Every row comes from one small tree of marks. Brackets hold a mark, then the marks that hang from it, in the order of their numbers. Every link used is in the known rows. Which tree was each row made from?
Known rows:
(q558 (q126 q175 q195 q537 q680)): [-4.55  1.42  3.21 -0.38  1.52 -0.52 -1.27 -2.15 -1.28 -1.06 -0.48 -0.25
  2.19  1.27 -1.21 -1.44  0.77  0.66 -0.40 -1.57 -0.41 -1.74 -0.46  0.97
  2.63 -0.21]
(q537 (q126 q195)): [-3.82  0.22  1.16  1.31  2.17 -0.37 -0.79 -0.64  1.20 -3.19 -0.41 -0.77
  3.66 -1.32 -0.30 -1.19  0.03  0.11 -1.65 -2.70 -0.21 -2.54  0.11  0.38
  0.93 -0.56]
(q537 (q126 q558)): [-3.08 -0.78  1.65  2.36  1.47 -0.96 -1.00  0.62  2.20 -3.06 -0.87 -0.80
  3.72 -1.73  0.51 -2.31  0.83 -0.27 -0.91 -2.64 -0.77 -2.71  0.59  0.50
  0.83 -0.64]
(q537 (q126 q175 q558 (q680 q979))): [-3.41 -0.18  2.31  2.44  0.71 -1.53 -1.61  0.62  1.02 -2.12 -0.69 -0.54
  1.92 -0.98  0.20 -2.33  3.03 -0.13  1.02 -1.77 -0.30 -2.29 -0.23  0.75
  1.66 -0.71]
(q680 (q126 q175 q558) q690 q979): [-2.60  0.81  1.59  2.04  1.57 -1.65 -1.00 -0.67  2.04 -0.36 -1.20  0.69
 -0.17 -1.88  0.60 -4.89  3.46  1.49  0.37 -2.32 -0.92 -2.07 -0.51  2.02
  2.39 -0.86]
(q126 q175 q558 (q680 q690)): [-3.51  0.10  2.30  1.56  0.79 -1.38 -2.36 -0.44  0.98 -0.57 -0.96 -0.48
 -0.68 -0.06  0.58 -2.75  4.36  0.33  2.15 -1.79 -0.17 -2.05 -0.25  1.19
  1.90 -0.26]
(q690 (q680 q126 q979)): [-2.78  1.95 -1.37  1.16  1.59 -2.02  0.06 -1.25  1.00 -0.09 -0.62  0.56
  1.69 -0.78  0.14 -2.94  0.26  1.88 -0.68 -2.14 -0.60 -1.58  0.15  1.92
  1.76  1.27]
(q126 q175 q537 (q680 q979)): [-3.75  0.62  2.52  0.60  1.64 -1.39 -2.91 -0.87 -0.66 -1.07 -0.97  0.01
  0.79  0.36 -0.57 -1.73  3.34  0.73  1.15 -1.32 -0.25 -1.49 -0.10  1.22
  2.70  0.27]
(q175 q126): [-3.02 -1.02 -0.79  1.57  1.65 -0.40 -0.33 -1.60  2.89 -0.49 -0.21 -0.67
  2.54 -1.86 -1.11 -1.49 -0.39 -0.18 -2.04 -2.79 -0.35 -1.81  0.74  1.21
  1.38  0.34]
(q175 (q126 q537 (q680 q979))): [-2.31 -0.60  0.00  1.10  0.71 -0.41 -1.98 -1.16  1.10  0.07 -0.54 -0.30
  1.41 -1.42 -1.47 -1.45  0.49  0.05 -0.91 -1.98 -0.22 -2.21 -0.28  1.52
  2.86 -0.17]
(q680 (q126 q537) q690 q979): [-2.14  1.13  0.94  1.35  2.22 -0.56 -1.30 -1.07  1.28 -1.01 -1.30  1.03
  1.15 -2.62 -0.07 -4.42  1.14  1.68 -0.92 -2.50 -1.10 -2.36 -0.84  1.94
  2.45 -0.70]
(q680 (q126 q195 q537) q690 q979): [-2.32  1.59  1.25  0.35  2.18 -0.45 -1.93 -1.52  0.44 -0.93 -1.25  0.84
  0.48 -1.76 -0.28 -3.78  1.36  2.00 -1.14 -2.45 -0.68 -2.66 -1.14  1.96
  3.16 -1.20]
(q175 (q126 q195 q537 q558 q680)): [-2.28 -0.94  1.15 -0.03  0.13 -0.34 -3.82 -1.14  0.30 -0.01 -0.92 -0.91
  0.47  0.00 -1.13 -0.77  1.28  0.06 -0.82 -2.19  0.20 -3.00 -0.21  1.47
  3.80 -1.28]
(q680 (q126 q175 q537) q979): [-3.29  0.78  1.83  0.90  2.25 -1.66 -1.53 -1.23  0.60 -1.35 -1.26  0.61
  2.04 -1.08 -0.09 -3.21  1.79  1.41 -0.77 -2.37 -0.92 -1.72  0.26  1.76
  2.78 -0.28]
(q680 q126): [-3.32  0.72  0.21  0.93  2.18 -1.01  0.19 -1.49  1.64 -1.87 -0.96  0.05
  3.63 -2.15  0.44 -2.79 -1.09  0.83 -1.52 -3.30 -1.02 -2.34  0.39  1.40
  1.34  0.35]
(q558 (q126 q680)): [-3.65  1.27  1.27  1.09  1.11 -0.75  1.83 -1.39  0.69 -0.85 -0.04 -0.12
  3.56 -0.96 -0.51 -2.53 -1.38  0.16 -0.62 -1.91 -1.24 -1.94 -0.46  1.03
  1.28  0.98]
(q680 (q126 q195)): [-3.49  1.18  0.48 -0.08  2.15 -0.83 -0.46 -1.90  0.80 -1.82 -0.91 -0.16
  2.91 -1.31  0.22 -2.15 -0.85  1.15 -1.81 -3.26 -0.62 -2.58  0.08  1.42
  2.07 -0.13]
(q558 q126): [-3.81  0.83  1.38  1.26  1.94 -0.92  2.13 -1.42  1.65 -1.27 -0.14 -0.17
  4.22 -0.96 -0.38 -2.75 -1.47  0.27 -1.74 -2.27 -1.44 -1.66  0.36  0.95
  0.85  0.92]
(q558 (q126 q175 q195 q680)): [-4.67  1.67  2.31  0.18  1.34 -0.90  0.47 -2.16 -0.41 -0.69  0.04 -0.35
  2.18  0.72 -0.93 -1.71  0.42  0.50 -0.27 -1.68 -0.43 -1.62 -0.52  0.97
  1.95  0.33]
(q690 (q680 (q126 q175 q558))): [-3.45  1.27 -0.39  0.93  1.56 -1.95 -1.47 -1.43  0.87 -0.48 -1.00  0.07
  1.47  0.31  0.41 -2.50  1.33  1.53 -0.17 -2.41 -0.25 -1.50  0.78  1.67
  1.67  0.66]
(q690 (q680 q126)): [-3.27  1.73 -1.49  0.84  1.91 -1.39 -0.39 -1.72  0.99 -0.68 -0.73  0.24
  2.34 -0.57  0.17 -2.33 -0.46  1.55 -0.92 -2.58 -0.37 -1.62  0.48  1.59
  1.22  1.21]

Write each row's tree:
[-4.73  1.33  1.75 -0.36  1.63 -1.12 -1.85 -1.98 -0.70 -1.10 -0.28 -0.74
  0.29  0.92 -0.43 -0.54  2.50  0.67  0.75 -1.84  0.47 -1.73 -0.32  0.95
  2.21  0.25] -> (q126 q175 q195 q680)
[-4.18  1.19  2.80  0.88  1.70 -0.24 -0.82 -1.89 -0.15 -0.89 -0.58  0.14
  2.18  0.09 -1.05 -2.61  0.96  0.43  0.01 -1.56 -0.72 -1.49 -0.53  1.00
  1.73  0.01] -> (q558 (q126 q175 q537 (q680 q690)))
[-3.35  1.77  1.06  0.95  2.29 -1.09 -0.87 -1.86  1.02 -0.50 -0.77  0.72
 -0.22 -1.47 -0.19 -3.85  2.65  1.87 -0.39 -2.37 -0.35 -1.89 -0.95  1.90
  2.47 -0.83] -> (q680 (q126 q175 q195) q690 q979)
[-4.26 -0.10  2.92 -0.01  1.68 -1.94 -2.54 -0.91  0.77 -1.37 -0.89 -1.08
  0.37  1.61  0.52 -1.44  3.92  0.75 -0.10 -2.26  0.00 -1.95  1.09  1.03
  2.50 -0.64] -> (q126 q175 q195 q558)
[-2.48  0.70  1.94  0.01  1.77 -0.10 -3.38 -1.43  0.51 -1.48 -1.81  0.10
  0.73 -1.04  0.28 -3.32  1.38  1.46 -1.03 -2.99 -0.52 -3.21 -0.55  1.67
  2.96 -1.88] -> (q680 (q126 q195 q537 q558) q690)
[-4.66  1.00  3.28 -0.22  2.32 -0.66 -0.91 -2.21 -0.32 -1.48 -0.54 -0.29
  2.91  1.24 -1.09 -1.69  0.67  0.72 -1.57 -1.96 -0.66 -1.41  0.42  0.88
  2.16 -0.24] -> (q558 (q126 q175 q195 q537))
[-3.32 -0.29  1.93  1.38  1.39 -0.84 -1.63  0.18  1.30 -2.97 -0.77 -0.99
  2.96 -0.88  0.27 -1.61  1.11  0.03 -1.13 -2.62 -0.34 -3.01  0.24  0.53
  1.56 -1.12] -> (q537 (q126 q195 q558))
[-4.51  0.55  2.94  0.77  2.39 -0.76 -0.35 -1.81  0.58 -1.56 -0.60 -0.10
  3.70  0.42 -0.87 -2.35  0.38  0.42 -1.32 -1.98 -1.07 -1.16  0.71  0.87
  1.46  0.23] -> (q558 (q126 q175 q537))
[-2.27 -1.11 -0.06  1.47  0.06 -0.82 -1.41 -0.74  2.04  0.22 -0.50 -0.82
  1.18 -1.38 -0.62 -1.70  0.73 -0.40 -0.39 -2.31 -0.26 -2.56  0.03  1.46
  2.43 -0.17] -> (q175 (q126 q558 q680))
[-4.14 -0.40  2.68  1.40  1.65 -1.07 -2.30 -0.27  1.08 -2.87 -0.81 -1.02
  2.36 -0.05  0.08 -1.47  2.69  0.04 -0.55 -2.42  0.03 -2.35  0.50  0.46
  1.50 -1.25] -> (q537 (q126 q175 q195 q558))
[-3.74  0.21  4.10 -1.03  0.64 -1.23 -5.52 -0.79 -1.75 -1.14 -1.49 -0.91
 -0.58  2.44 -0.04 -0.79  4.48  0.72  1.26 -1.63  0.37 -2.58 -0.02  1.15
  4.06 -1.37] -> (q126 q175 q195 q537 q558 q680)
[-3.69  0.33  2.87 -0.51  1.75 -1.18 -3.69 -1.47 -0.21 -1.86 -1.75 -0.29
  1.66  0.51  0.29 -2.15  2.07  1.21 -0.89 -2.88 -0.37 -2.52  0.56  1.49
  3.29 -1.48] -> (q680 (q126 q175 q195 q537 q558))
[-4.22  0.91  1.12  1.42  1.91 -0.71 -1.20 -1.62  0.85 -0.93 -0.45 -0.17
  0.29 -0.70 -0.26 -2.17  2.90  0.44  1.45 -1.87 -0.03 -1.34 -0.49  0.97
  0.97  0.55] -> (q126 q175 (q680 q690))
[-3.65  1.49  2.45 -0.44  1.14 -0.27 -0.55 -1.77 -1.00 -1.07 -0.44 -0.24
  2.83  0.45 -1.00 -1.65 -0.88  0.59 -1.06 -1.81 -0.76 -2.37 -0.73  1.07
  2.67 -0.09] -> (q558 (q126 q195 q537 q680))
[-3.00 -0.18  3.70  0.73  0.45 -1.99 -4.03  0.28 -0.53 -0.70 -1.47 -0.29
 -0.20  1.06  0.25 -2.29  4.82  0.64  1.87 -1.25 -0.44 -2.09  0.13  1.43
  3.64 -0.58] -> (q126 q175 q537 q558 (q680 q979))
[-3.73  0.76  2.76  0.14  0.68 -1.16 -3.24 -1.02 -0.25 -0.45 -0.83 -0.76
 -1.68  1.12  0.26 -1.81  4.70  0.76  1.82 -1.73  0.44 -2.42 -0.72  1.22
  2.89 -1.07] -> (q126 q175 q195 q558 (q680 q690))
[-2.84 -0.31  0.26 -0.12  0.90  0.11 -3.05 -1.95  0.19 -0.30 -0.54 -0.72
  1.11 -0.43 -1.74 -0.38  0.25  0.15 -1.36 -2.29  0.34 -2.54 -0.38  1.32
  3.15 -0.67] -> (q175 (q126 q195 q537 q680))
[-4.75  0.34  3.03 -0.88  2.99 -0.80 -3.97 -2.03 -0.57 -2.22 -1.09 -0.65
  1.43  1.73 -0.73 -0.48  2.88  1.02 -1.07 -2.27  0.21 -1.52  0.96  0.80
  2.48 -0.54] -> (q126 q175 q195 q537)
[-2.68 -1.09  0.33  0.66  0.81 -0.86 -1.79 -1.15  2.10 -0.17 -0.48 -1.08
  1.10 -0.58 -0.75 -1.26  0.88  0.03 -1.82 -2.67 -0.08 -2.55  0.53  1.40
  2.68 -0.71] -> (q175 (q126 q195 q558))
[-2.26  0.83  1.89 -0.06 -0.23 -1.97 -1.51  0.22 -0.23 -0.19 -0.63 -0.67
 -0.41  0.23  0.64 -2.00  2.42  0.86  0.91 -1.64 -0.40 -3.18 -0.86  1.55
  3.76 -0.34] -> (q126 q195 q558 (q680 q979))
[-4.00  0.51  2.87 -0.27  0.48 -1.74 -2.96 -0.82 -0.59 -0.68 -0.79 -1.02
 -0.60  1.61  0.40 -1.14  4.02  0.57  1.45 -1.76  0.31 -2.38 -0.15  1.15
  3.16 -0.58] -> (q126 q175 q195 q558 q680)
[-2.99  1.56 -0.32  1.21  1.29 -2.49 -1.00 -0.92  0.89  0.09 -0.86  0.41
  0.71  0.09  0.39 -3.11  2.11  1.81  0.09 -1.96 -0.42 -1.43  0.47  1.97
  2.19  0.74] -> (q690 (q680 (q126 q175 q558) q979))
[-2.49  1.24  0.17  1.69  1.19 -0.93  0.29 -0.52  1.20 -0.42 -0.32  0.20
  0.53 -2.08  0.05 -2.98  1.27  0.74  0.89 -1.72 -0.71 -2.20 -1.17  1.38
  1.59  0.82] -> (q126 (q680 q690 q979))
[-4.27  0.16  1.47  2.21  1.68 -0.56 -1.15 -0.55  0.91 -2.78 -0.47 -0.56
  3.05 -1.36 -0.39 -1.49  1.53 -0.29  0.35 -2.17  0.00 -1.91 -0.15  0.36
  0.60 -0.17] -> (q537 (q126 q175 q680))
[-3.94  0.07  2.60  1.26  0.84 -1.00 -2.61 -0.16  0.13 -2.41 -0.73 -0.97
  1.69 -0.03 -0.04 -1.26  2.76 -0.08  0.58 -2.04  0.30 -2.67 -0.32  0.54
  1.96 -1.26] -> (q537 (q126 q175 q195 q558 q680))
[-3.07  0.12  1.89  1.19  0.54 -0.69 -1.86  0.22  0.37 -2.49 -0.69 -0.96
  2.29 -0.85  0.22 -1.42  1.18 -0.06 -0.01 -2.24 -0.09 -3.28 -0.60  0.60
  2.01 -1.11] -> (q537 (q126 q195 q558 q680))
[-4.38  1.10  1.19 -0.02  2.42 -1.11 -1.15 -2.30  0.54 -1.72 -0.90 -0.16
  2.25 -0.52 -0.01 -1.98  0.77  1.11 -1.19 -3.04 -0.25 -1.95  0.33  1.36
  2.01 -0.30] -> (q680 (q126 q175 q195))
[-3.07  1.03  1.04  1.61  1.30 -0.25 -0.97 -0.41  0.51 -2.18 -0.28 -0.30
  1.76 -1.83 -0.46 -1.92  1.05  0.34 -0.06 -1.96 -0.04 -2.79 -1.35  0.73
  1.57 -0.75] -> (q537 (q126 q195 (q680 q690 q979)))
[-2.34 -1.78  0.88  1.09  1.03 -0.55 -2.80 -0.78  2.14 -0.54 -1.06 -0.79
  1.87 -0.83 -0.83 -1.68  0.97 -0.12 -1.71 -2.61 -0.44 -2.40  0.96  1.36
  2.61 -0.82] -> (q175 (q126 q537 q558))
[-2.50 -0.66  0.24  0.45 -0.02 -0.74 -2.07 -1.14  1.14  0.33 -0.40 -1.01
  0.41 -0.55 -0.84 -1.07  0.98 -0.07 -0.68 -2.31  0.18 -2.86 -0.28  1.49
  3.12 -0.68] -> (q175 (q126 q195 q558 q680))
[-1.65  0.60  1.73  1.44  1.40 -0.99 -2.00 -0.31  1.39 -0.74 -1.69  0.80
  0.49 -2.14  0.54 -4.82  2.12  1.60 -0.43 -2.44 -1.21 -2.80 -0.69  2.10
  3.08 -1.34] -> (q680 (q126 q537 q558) q690 q979)
[-2.04  1.07  1.80  0.32 -0.05 -1.39 -1.78  0.00  0.07  0.07 -0.67 -0.39
 -1.51 -0.22  0.55 -2.69  3.09  1.05  1.21 -1.59 -0.26 -3.27 -1.41  1.62
  3.49 -0.75] -> (q126 q195 q558 (q680 q690 q979))
[-2.31  0.91  1.37  0.86  1.38 -0.37 -2.25 -0.53 -0.01 -0.88 -1.00  0.33
  0.61 -1.28 -0.40 -2.66  1.74  0.93  0.62 -1.55 -0.66 -2.41 -1.02  1.36
  2.50  0.05] -> (q126 q537 (q680 q690 q979))
[-2.49 -0.17  0.36  0.12  0.74 -0.33 -2.67 -1.58  0.22  0.13 -0.46 -0.47
  0.70 -0.59 -1.76 -0.79  0.77  0.37 -1.15 -1.96  0.22 -2.49 -0.59  1.55
  3.54 -0.64] -> (q175 (q126 q195 q537 (q680 q979)))
[-4.04 -0.38  4.17 -0.80  1.88 -1.36 -5.11 -0.84 -0.42 -1.85 -1.63 -0.96
  0.40  2.40  0.11 -1.10  4.32  0.91 -0.37 -2.14  0.02 -2.13  1.23  1.02
  3.45 -1.45] -> (q126 q175 q195 q537 q558)
[-2.29  1.40  0.04  1.92  2.04 -0.97  0.49 -1.10  2.15 -0.68 -0.83  0.95
  1.17 -3.14  0.20 -4.67  0.83  1.56 -0.74 -2.58 -1.16 -2.28 -0.89  1.95
  1.79 -0.16] -> (q680 q126 q690 q979)
[-3.47  1.04  2.12  0.56  1.26 -0.42  0.08 -1.35 -0.13 -1.19 -0.53 -0.03
  3.54 -0.36 -0.81 -2.27 -1.05  0.28 -0.81 -1.82 -1.18 -2.07 -0.38  1.02
  1.95  0.40] -> (q558 (q126 q537 q680))
[-2.31  0.52  2.95 -0.74  0.46 -0.30 -4.84 -0.47 -1.14 -0.96 -1.54 -0.60
 -0.73  0.76  0.11 -1.72  2.82  0.91  0.71 -1.86 -0.02 -3.52 -0.97  1.29
  3.88 -1.60] -> (q126 q195 q537 q558 (q680 q690))
[-3.47  1.23  2.08 -0.14  2.18 -1.53 -2.21 -1.57 -0.27 -1.27 -1.20  0.40
  1.31 -0.25 -0.31 -2.58  2.04  1.71 -1.01 -2.32 -0.50 -2.01 -0.06  1.80
  3.50 -0.76] -> (q680 (q126 q175 q195 q537) q979)
[-2.50  0.72  1.52  0.51  1.20 -0.96 -1.99 -0.33 -0.32 -1.16 -0.93  0.05
  1.66 -0.81 -0.29 -1.96  1.07  0.74  0.31 -1.63 -0.73 -2.40 -0.46  1.31
  2.78  0.48] -> (q126 q537 (q680 q979))
[-2.64 -0.23  0.21  0.16  1.08  0.53 -3.18 -2.13  0.44 -0.12 -0.58 -0.52
  0.38 -0.77 -1.78 -0.87  0.69  0.28 -1.11 -2.24  0.40 -2.58 -0.80  1.37
  2.97 -0.96] -> (q175 (q126 q195 q537 (q680 q690)))
[-1.81 -0.75 -0.13  1.99 -0.04 -0.86 -1.23 -0.51  2.25  0.86 -0.45 -0.41
 -0.08 -1.85 -0.72 -2.62  1.69 -0.04 -0.01 -2.01 -0.30 -2.54 -0.63  1.73
  2.66 -0.47] -> (q175 (q126 q558 (q680 q690 q979)))
[-2.56 -0.16  1.64  2.37  0.39 -1.23 -0.90  1.00  1.28 -2.17 -0.69 -0.51
  2.54 -1.81  0.38 -2.48  1.46 -0.19  0.40 -1.98 -0.65 -2.96 -0.52  0.82
  1.67 -0.55] -> (q537 (q126 q558 (q680 q979)))
[-4.00  1.80  1.63  0.29  1.54 -1.08 -1.63 -1.67 -0.41 -0.22 -0.18 -0.10
 -1.37  0.29 -0.62 -1.80  3.86  1.18  1.32 -1.39  0.38 -1.72 -1.23  1.33
  2.54 -0.10] -> (q126 q175 q195 (q680 q690 q979))
